Every row comes from one small tree of marks. The marks that hang from a mark follow it in brackets, in the order of their numbers. Every link used is in the known rows. Which tree was each row made from?
Known rows
j_423(j_548(j_37 j_426) j_999): [-21.7 -27.2  -4.3  -7.2  16.3 -35.1  -8.1  -0.1   5.8  12.9   0.1  -8.9
 -21.6 -69.4 -32.8 -22.7   4.8  31.3 -15.1 -45.9 -13.4  14.2   2.3  27.8
  -9.6  16.7  29.2  -0.2 -15.4]
j_548(j_37 j_350(j_987) j_426(j_999)): [-27.8   8.9  -4.1  -0.2   4.6 -24.4  -2.2  19.6  -5.8  13.5 -16.8  14.9
  48.3  -6.6 -30.3   8.4  -4.9 -26.2 -11.7 -47.7  -2.3  22.2   5.8 -10.9
 -16.5  21.2  48.9 -16.0 -31.0]
j_350(j_548(j_37 j_426(j_999(j_423))) j_987): [-27.0  14.3 -11.3   5.0  11.6 -23.6  -2.4  26.5   4.8  23.6  -6.2  14.9
  49.9 -35.8 -31.1  10.3 -51.7  10.9 -10.7 -36.4   1.4  22.5   0.5 -53.4
  -8.7   9.5  31.0 -20.5 -33.8]
j_37(j_548(j_350(j_987(j_423)) j_426(j_999))): [ -6.0  50.4  -7.9  -6.0   2.5   1.9  -2.5  11.9  -8.4   0.0 -17.0  12.9
  51.1 -31.7 -34.1   1.5 -32.8 -24.4   6.1 -40.7  13.9  24.6   8.2 -46.3
 -12.5  33.8  18.2 -41.6  -3.3]
j_999(j_423(j_548(j_350 j_426))): [-21.0  -9.9 -15.2  -8.3  15.7 -29.3  -5.2  13.6   0.0  15.3  -7.2 -10.5
  34.4 -36.6 -15.0  -2.5 -10.7  -5.9  -1.9 -31.0   1.2  17.6   3.7 -22.1
  -1.1  13.6  28.7 -22.2 -22.9]
j_423(j_548(j_37) j_999): [-16.8 -39.6  -9.0  -1.9  15.7 -25.5  -2.2  -8.4   8.3   5.1   7.3 -15.5
 -44.0 -61.1 -23.4 -21.8  11.8  18.2 -12.4 -32.7  -1.7  12.2  -1.3  22.0
  -4.8  15.8  22.5  -4.4   1.9]
j_423(j_548(j_37 j_350(j_987)) j_999): [-10.6 -26.1  -4.2  -3.7  12.2 -24.0  -1.5  -1.2   1.8   7.2   6.7 -10.2
 -10.8 -34.3 -38.7  -2.5  15.4 -15.1 -20.7 -34.7   1.4  -0.6  -5.6  25.8
 -14.0  16.5  31.1 -13.6  -7.5]
j_350(j_548(j_37) j_987(j_423)): [-12.4  48.8  -9.9   0.7  19.1   4.6   0.3   2.8  11.7   8.2  -5.1  13.4
   5.9 -19.2 -50.0   9.1 -33.1 -18.2 -15.0  -1.9 -16.9   6.8  -2.4 -44.7
  -7.7   8.7  -5.5 -31.9  -6.2]
j_350(j_548(j_37 j_426(j_999)) j_987): [-23.6  20.5  -1.2   3.0  13.7  -8.0  -1.1  19.2   3.4  22.0  -9.9  17.1
  41.1 -21.0 -34.7  13.9 -36.3   7.2 -19.1 -38.3 -12.5  14.8   0.5 -29.7
 -13.0  25.1  24.9 -24.1 -19.2]
j_987(j_423(j_548)): [ -8.6   7.9 -13.8  -3.9  16.9   4.0   0.3  -8.8   7.2  -6.6  -6.1  -1.1
 -11.8 -30.1 -16.6 -13.2 -21.4   7.2   2.6  -4.1  -0.5   8.7   6.1 -26.2
   7.6  23.4 -10.0 -32.1  22.5]
j_350(j_548(j_37)): [-21.7  10.4  -9.4   2.1  19.6  -4.6   1.9   1.0  11.5  20.0  -6.3  -4.6
  -5.3 -23.7 -29.3   9.9  -6.6 -11.7 -16.9 -15.2 -20.3  18.0  -5.8 -27.3
  -3.2  10.8  11.1 -19.5 -15.5]
j_426(j_999(j_423(j_548(j_350(j_987))))): [ -9.1 -24.5 -14.2   3.2   5.2 -14.6   3.9  13.8  -3.9   4.6   1.2  -1.3
  40.5 -10.8  -6.0   7.7 -30.5 -14.8   2.9 -29.2  32.4   9.6   0.8 -36.9
   0.0  23.1  29.4 -33.9   0.6]
j_423(j_548(j_37 j_350(j_987) j_426) j_999): [-15.0 -12.1   0.5  -9.5  13.3 -34.4  -8.0   7.7   0.2  13.3  -0.6  -3.4
  10.5 -45.1 -47.4  -5.0   9.8  -1.8 -21.5 -49.2 -10.2   0.0  -1.1  34.0
 -19.9  14.5  38.2  -8.2 -22.9]
j_426(j_999(j_423(j_548(j_37 j_350(j_987))))): [-23.4 -22.4 -19.0   6.2  10.5 -38.1  -4.3  14.9   0.5   7.6  -1.2  -1.8
  26.4 -22.8 -24.7   2.2 -12.3 -20.4  -0.4 -37.0  16.2  16.8  -2.4 -23.9
  -7.0  16.2  40.9 -28.3  -4.6]
j_987(j_423(j_548(j_37 j_426) j_999)): [-20.3  -4.6  -5.9  -8.6  21.4 -34.1 -11.7  -3.3   7.0   3.2  -3.4  -4.4
 -24.1 -79.0 -44.3 -31.6  -8.5  33.5  -4.1 -43.0 -16.8  18.0   8.4   2.7
 -11.2  11.6  17.0  -9.2  -6.4]
j_548(j_37 j_350(j_987(j_423)) j_426): [-22.1  47.9  -9.5  -7.8  12.0 -22.4  -8.2  12.2   0.9   7.6 -18.3  15.0
  33.2 -17.2 -53.1   0.3  -7.4 -34.3  -9.9 -22.2 -18.4  16.5   6.5 -20.1
 -17.3   5.3  22.8 -20.4 -26.9]
j_734(j_548): [-14.7  11.6 -12.8   1.7  11.3  19.4  11.7  -1.8   4.9   3.7  10.0   3.3
   0.7 -34.0   9.6   7.9  -7.7   5.6  -3.3  -8.2  -3.9  16.9  -0.6 -14.8
   3.2  14.9  15.3 -30.3  -7.0]
j_350(j_548 j_987): [ -1.6  29.1  -5.2  -0.2   7.4  24.1  12.8   4.1   5.9  14.4  -0.9  10.1
  24.9   1.2 -17.2  24.0 -33.5 -14.4 -24.9   4.1  -0.5  -6.0  -5.9 -31.8
   0.3  17.9  -6.0 -29.1  -6.3]
j_987(j_423(j_548(j_350) j_999)): [ -3.5 -19.1  -4.8  -6.6  16.3  -8.1   6.5 -12.2  -0.1  -2.7  -2.9 -13.8
 -12.5 -49.0 -24.8 -15.8  -1.7  -0.6  -1.4 -34.7  10.5  11.6   7.4 -12.0
  -3.6  23.9   7.8 -24.1  -1.2]

Which tree is each row?
[-25.6  30.2  -8.1  -2.2  10.2 -22.6  -4.4  15.6  -4.5   5.4 -21.1  19.8
  49.0 -14.8 -44.7  -3.2 -19.8 -22.0  -1.5 -45.0  -4.2  26.9  11.6 -34.2
 -18.8  17.1  36.2 -23.2 -24.9] : j_548(j_37 j_350(j_987(j_423)) j_426(j_999))
[-40.2 -11.0 -15.0   1.2  10.2 -42.4  -4.7  21.4  -3.7  18.9 -17.3  -0.8
  41.2 -33.2 -22.1  -9.0 -13.3 -15.5   3.5 -55.3   4.7  46.1   9.5 -40.0
 -11.2   5.8  60.6  -8.9 -42.1] : j_548(j_37 j_350 j_426(j_999(j_423)))
[-11.9  12.0  -5.7  -9.3  16.7 -28.1  -9.8   1.8   6.5   0.4   0.8   7.6
  -7.3 -66.1 -52.4 -24.0 -19.0  26.0 -11.8 -33.3 -11.9   1.3   4.2   8.6
 -13.4  12.0  12.6 -10.5   1.0] : j_350(j_987(j_423(j_548(j_37 j_426) j_999)))
[-30.0  20.7  -4.4   1.7  12.7 -15.7  -2.2  19.9  -3.8  11.9   1.0  18.3
  51.2 -29.9 -21.3  16.3  -1.5  -5.0  -5.6 -55.6 -11.7  25.4   2.6  -5.5
 -19.4  18.2  55.7 -31.1 -28.2] : j_734(j_548(j_37 j_350(j_987) j_426(j_999)))
[-23.5  -7.4  -3.8  -2.7  15.4 -33.1  -9.2  16.6  -2.9  10.9 -11.0   6.9
  39.5 -21.5 -35.8   3.8  -1.4  -7.6  -8.5 -51.0  -7.0  11.9   2.3   1.7
 -15.0  32.2  42.7 -26.9  -8.2] : j_423(j_548(j_37 j_350(j_987) j_426(j_999)))
[-16.0 -22.3  -9.0  -4.4  22.4 -29.4  -6.0  -9.8   4.2   0.4  -1.3 -15.2
 -25.0 -57.2 -45.4 -19.2  14.4  -3.7  -1.4 -40.6  -5.6  21.3   5.4  -1.1
 -10.0  14.8  20.8 -18.0  -4.3] : j_987(j_423(j_548(j_37 j_350) j_999))
[ -8.5 -25.0  -1.4  -9.8   9.2 -13.3   1.2  -1.7   1.1   9.1  -0.4  -6.6
  -5.7 -60.4 -13.4 -14.7  -9.8  36.7 -14.4 -37.7   1.3   5.0   6.6  19.0
  -3.1  24.9  16.2  -2.8  -5.9] : j_423(j_548(j_426) j_999)
[-29.6   9.0 -13.2   1.4  19.5 -10.6   2.4   2.0   3.6   9.5   6.7  -5.2
   5.3 -33.4 -16.0  11.4  25.3 -23.7  -4.0 -28.1 -18.0  28.1  -2.8  -4.5
  -9.7   7.4  40.7 -32.1 -20.2] : j_734(j_548(j_37 j_350))
[-31.2   7.0 -12.6   0.2   4.7 -37.5  -4.1  27.1  -4.8  17.7 -11.1  11.6
  56.0 -20.7 -29.5   0.4 -23.5 -22.8  -4.9 -45.0  10.4  29.4   5.0 -34.3
 -14.7   4.3  57.1 -15.0 -40.7] : j_548(j_37 j_350(j_987) j_426(j_999(j_423)))
[ -5.1  38.0   1.4 -10.0  10.9   2.8   9.9   7.5  -4.9   3.0   8.2  14.9
  27.0 -53.7 -27.8   4.6 -20.5  10.7  -8.1 -40.6  -1.7  12.0   8.4  -7.1
 -16.7   9.8  26.0 -28.1 -30.2] : j_734(j_548(j_350(j_987(j_423(j_999))) j_426))
[-34.5  16.6 -10.3  -3.6  21.3 -20.6  -4.1  14.0   1.9  15.5  -2.1   1.2
  23.7 -44.8 -23.0   9.6  20.4  -8.7  -6.6 -42.1 -30.2  31.7   0.6   4.0
 -14.2   5.5  46.9 -25.3 -36.2] : j_734(j_548(j_37 j_350 j_426))
[-33.7 -25.4  -5.1  -1.9  20.0 -40.1 -11.1  10.9  -1.7  12.1 -16.7  -6.3
  30.4 -31.6 -29.6  -2.6  11.6   1.4  -2.8 -60.8 -12.2  28.7   6.5  -4.0
 -12.2  34.1  45.7 -22.7 -13.8] : j_423(j_548(j_37 j_350 j_426(j_999)))
[-34.8  -8.5  -6.3  -0.4  10.3 -27.3  -2.7  16.0  -5.5  16.8 -20.5   2.3
  34.4 -21.8 -24.8  -3.4   7.5 -18.5  -2.9 -55.7  -8.1  39.9  10.4 -16.2
 -12.6  23.6  54.8 -12.6 -35.6] : j_548(j_37 j_350 j_426(j_999))
[-26.5 -19.7 -25.7   1.6  17.6 -35.1  -9.4   2.6  10.9   7.7   2.4 -12.1
 -16.6 -46.8 -22.6 -15.9  -7.3   2.1   0.1 -14.0  -1.2  18.9  -4.6 -17.5
   2.9   0.9  21.8 -16.5   1.0] : j_999(j_423(j_548(j_37)))
[-19.4   4.7 -16.2  -2.8   4.6 -15.6  -2.6  17.9  -8.8  13.9 -13.2  -8.0
  47.2 -51.5 -10.4  -5.2 -24.9 -17.1  11.1 -50.3  22.9  43.3   6.6 -54.6
  -2.8  21.2  41.4 -25.6 -26.1] : j_37(j_548(j_350 j_426(j_999(j_423))))
[-13.6  28.4  -8.3   1.9  12.7   4.3   0.7   6.2  11.1  16.4  -0.3   7.5
  11.6  -9.8 -35.1  17.8 -18.6 -19.7 -26.3  -7.0 -15.0   1.6  -9.2 -21.4
  -6.8  10.8   6.9 -25.7  -8.9] : j_350(j_548(j_37) j_987)
[ -2.3  69.0 -10.9 -11.7   5.8   3.2  -4.7   7.7  -4.1   2.3 -13.3   9.1
  39.2 -33.5 -40.9   4.1 -22.9 -38.3  -3.9 -18.3  -0.9  14.6   3.0 -32.3
  -9.6  20.1   4.7 -37.8  -5.8] : j_37(j_548(j_350(j_987(j_423)) j_426))
[ -5.6  -4.5 -17.5  -2.6   8.1 -16.8   4.0  10.4   0.3   5.9   3.5  -4.7
  30.4 -11.2 -15.9   9.5 -16.9 -26.2  -8.4  -9.9  17.9  -2.9  -4.1 -22.0
   2.0  11.4  14.9 -30.4  -3.3] : j_999(j_423(j_548(j_350(j_987))))
[-15.3 -21.1 -18.4  -2.5  14.0 -20.0   1.4   4.6   1.9   8.3  -0.8 -16.4
  15.1 -27.4  -6.0  -1.3  -5.8 -18.6  -0.4 -16.0  15.6  15.8  -0.9 -26.7
   4.8  11.5  19.6 -26.8  -7.9] : j_999(j_423(j_548(j_350)))
[-18.4 -41.5  -6.3  -3.7  15.1 -29.7  -2.1  -6.5   3.4   8.9   1.8 -21.0
 -23.6 -45.5 -31.4 -12.6  26.1  -7.9 -11.8 -43.6  -3.1  14.7  -1.2  21.7
 -10.4  16.5  35.5  -8.6 -13.2] : j_423(j_548(j_37 j_350) j_999)
[-25.3   6.4  -2.7  -0.8  11.1   0.8   9.0  13.7  -7.8  11.6  -4.4   8.5
  52.5 -32.2   4.2  13.4  -8.6   6.4   3.9 -55.5  -3.5  33.1   9.9 -21.8
  -7.4  30.8  46.7 -33.0 -30.1] : j_734(j_548(j_350 j_426(j_999)))
[ -0.7 -17.3  -8.0  -5.6  14.2  -2.6   6.3 -15.5   5.5  -5.7   1.8  -6.9
 -30.9 -57.3 -17.5 -23.1 -22.3  24.6  -0.8 -20.3  10.0   9.5   7.8 -10.4
   1.6  22.2  -1.3 -17.9  11.6] : j_987(j_423(j_548 j_999))
[ -5.2  62.0  -3.5  -7.3  14.8  14.1   3.7  10.5   5.0  12.4 -11.3  20.6
  44.4 -19.6 -39.8  13.0 -51.9   3.2 -16.9  -4.4 -14.8   0.5   3.7 -45.4
  -6.5  18.1 -11.9 -34.4 -16.1] : j_350(j_548(j_426) j_987(j_423))
[ -7.5  21.2  -4.1  -0.8  14.1  -2.2   5.1  -3.4   9.3   7.7   2.9   7.0
  -9.1 -45.2 -50.8  -4.9 -32.0   4.7 -19.3 -18.4  -8.1   8.7  -0.3 -32.2
 -12.0   6.2  -1.3 -15.5 -13.5] : j_350(j_548(j_37) j_987(j_423(j_999)))
[-16.5   4.5  -8.2  -3.5  17.4 -10.0  -3.7   3.0   0.0  -2.5 -14.6   9.9
  23.1 -44.0 -16.3 -14.5 -36.2  32.9   9.5 -36.1  -0.6  24.5  15.5 -34.9
   0.7  36.6   7.6 -30.4  10.9] : j_987(j_423(j_548(j_426(j_999))))
[-11.9  36.5   0.2  -6.4  16.3 -10.2  -0.6   5.0   8.0  15.7  -3.3  12.2
   9.3 -56.9 -58.7  -6.3 -35.9  15.5 -20.0 -29.8 -17.4   9.9   2.9 -22.8
 -18.0   7.5   8.2 -11.8 -28.5] : j_350(j_548(j_37 j_426) j_987(j_423(j_999)))
[-20.2   6.7 -18.6  -1.5  24.9 -20.1  -9.8  -8.0  11.8  -4.1  -5.4  -3.4
 -25.7 -42.0 -37.8 -19.4  -3.2   2.9   0.5  -9.7 -16.1  18.1   1.4 -18.2
  -1.5  13.6   2.8 -28.2  17.1] : j_987(j_423(j_548(j_37)))
[-31.3 -19.7  -9.1   1.4  16.9 -31.5 -10.6   7.7   3.6  10.3 -10.5   2.0
   7.7 -43.9 -21.7 -12.7  -6.8  24.8  -2.0 -48.9 -11.9  24.3   6.7  -0.6
  -5.6  33.0  35.0 -17.6  -1.3] : j_423(j_548(j_37 j_426(j_999)))
[-13.2  16.5  -7.2   1.9   5.2  -1.9   7.6  24.1  -0.1  22.3  -6.8  15.8
  61.3 -23.7 -11.7  14.8 -66.6  16.0 -11.7 -28.7  14.0  13.7   3.7 -59.1
  -2.8  17.6  18.5 -25.2 -29.3] : j_350(j_548(j_426(j_999(j_423))) j_987)
[ -3.0  44.8  -6.7 -10.6  -0.1   2.7  -4.2  12.3  -5.2  11.4 -10.1   3.0
  43.9 -25.4 -29.1  11.6  -7.9 -41.9 -14.4 -23.7   1.2   8.3  -2.6  -7.9
  -9.2  21.8  17.5 -29.5 -15.3] : j_37(j_548(j_350(j_987) j_426))
[-11.5  24.4 -14.8  -3.4  -2.3 -12.1  -1.6  22.8  -9.4  11.6  -8.1   5.0
  60.1 -35.5 -19.0   5.4 -36.5 -22.1   4.0 -42.8  28.4  26.2   3.2 -47.3
  -6.5  20.8  37.4 -30.7 -15.5] : j_37(j_548(j_350(j_987) j_426(j_999(j_423))))
[-17.9 -39.4 -15.0   3.2  11.8 -21.8   3.9   9.0  -3.2   7.2  -5.1 -12.2
  27.4 -25.5   4.1  -0.3 -19.1  -5.0  10.4 -37.3  25.6  26.0   5.1 -41.3
   3.7  25.8  32.4 -30.1  -6.3] : j_426(j_999(j_423(j_548(j_350))))
[-26.0  40.7  -6.8  -5.3  16.1 -17.2  -2.7  17.2   1.4  13.0   2.6  12.7
  38.7 -30.2 -31.3  18.6   8.3 -19.3 -14.5 -36.4 -25.3  15.7  -2.9   9.1
 -18.4   4.5  43.8 -28.7 -33.5] : j_734(j_548(j_37 j_350(j_987) j_426))
[ -2.3   1.9  -7.8  -5.2   8.1   0.5   4.0   2.6   0.1   3.8  -0.3  -1.4
  24.6   0.6 -15.0  16.6   1.1 -26.5 -16.4  -8.9   4.5 -10.0  -3.5   3.4
  -1.9  27.5  12.1 -31.8   6.5] : j_423(j_548(j_350(j_987)))
[-35.6  -4.5 -14.1   4.3  18.2 -29.1  -4.0  20.4   5.3  25.8 -12.3   2.1
  32.6 -49.5 -24.5  -0.9 -38.9  14.8  -3.1 -45.4  -3.7  40.6   4.8 -58.7
  -6.4  10.5  36.6 -17.9 -39.3] : j_350(j_548(j_37 j_426(j_999(j_423))))
[  3.2  57.5 -14.8  -7.1   4.6  13.5   0.8  -0.8  -2.3  -5.1  -5.9   2.6
  19.0 -23.6 -33.8   5.8 -17.3 -51.0  -0.7  -6.3  10.3  10.1  -0.6 -40.6
  -4.9  17.4  -2.4 -41.6   6.1] : j_37(j_548(j_350(j_987(j_423))))
[-17.6 -17.5  -4.0  -2.0  10.5 -10.9  -1.1   6.3  -1.1   6.8 -10.9   2.5
  26.4 -32.2  -3.3  -5.0 -20.5  30.7  -2.0 -41.8   3.3  19.2   9.6 -12.0
   1.4  39.3  21.1 -23.8   5.9] : j_423(j_548(j_426(j_999)))
[-24.7  27.8  -6.4  -6.2   6.8 -23.8  -5.6  15.2  -0.4  17.0 -13.3  10.4
  37.0  -5.6 -39.9  10.9   8.7 -37.2 -21.5 -26.9 -13.6   9.4   0.0   4.0
 -17.3   5.7  37.8 -12.5 -32.3] : j_548(j_37 j_350(j_987) j_426)
[  4.2  18.0  -5.1  -3.9  -0.1  14.8  14.7  -5.8   0.3  -3.8   2.1  11.9
  -9.6 -31.7 -21.2 -13.0 -34.8   3.7 -12.2  -5.2  21.5   2.8   7.6 -18.8
  -3.0   9.5   0.8  -8.9  -3.7] : j_350(j_987(j_423(j_999)))
[-20.4  -8.4 -21.0  -1.2  13.8 -36.1  -9.3  10.7   5.1   8.5   2.4  -7.1
  11.9 -25.1 -35.2   3.7  -2.8 -31.8  -9.2 -18.1   5.2   6.6  -7.2 -11.7
  -7.5   0.8  29.6 -25.4  -6.8] : j_999(j_423(j_548(j_37 j_350(j_987))))
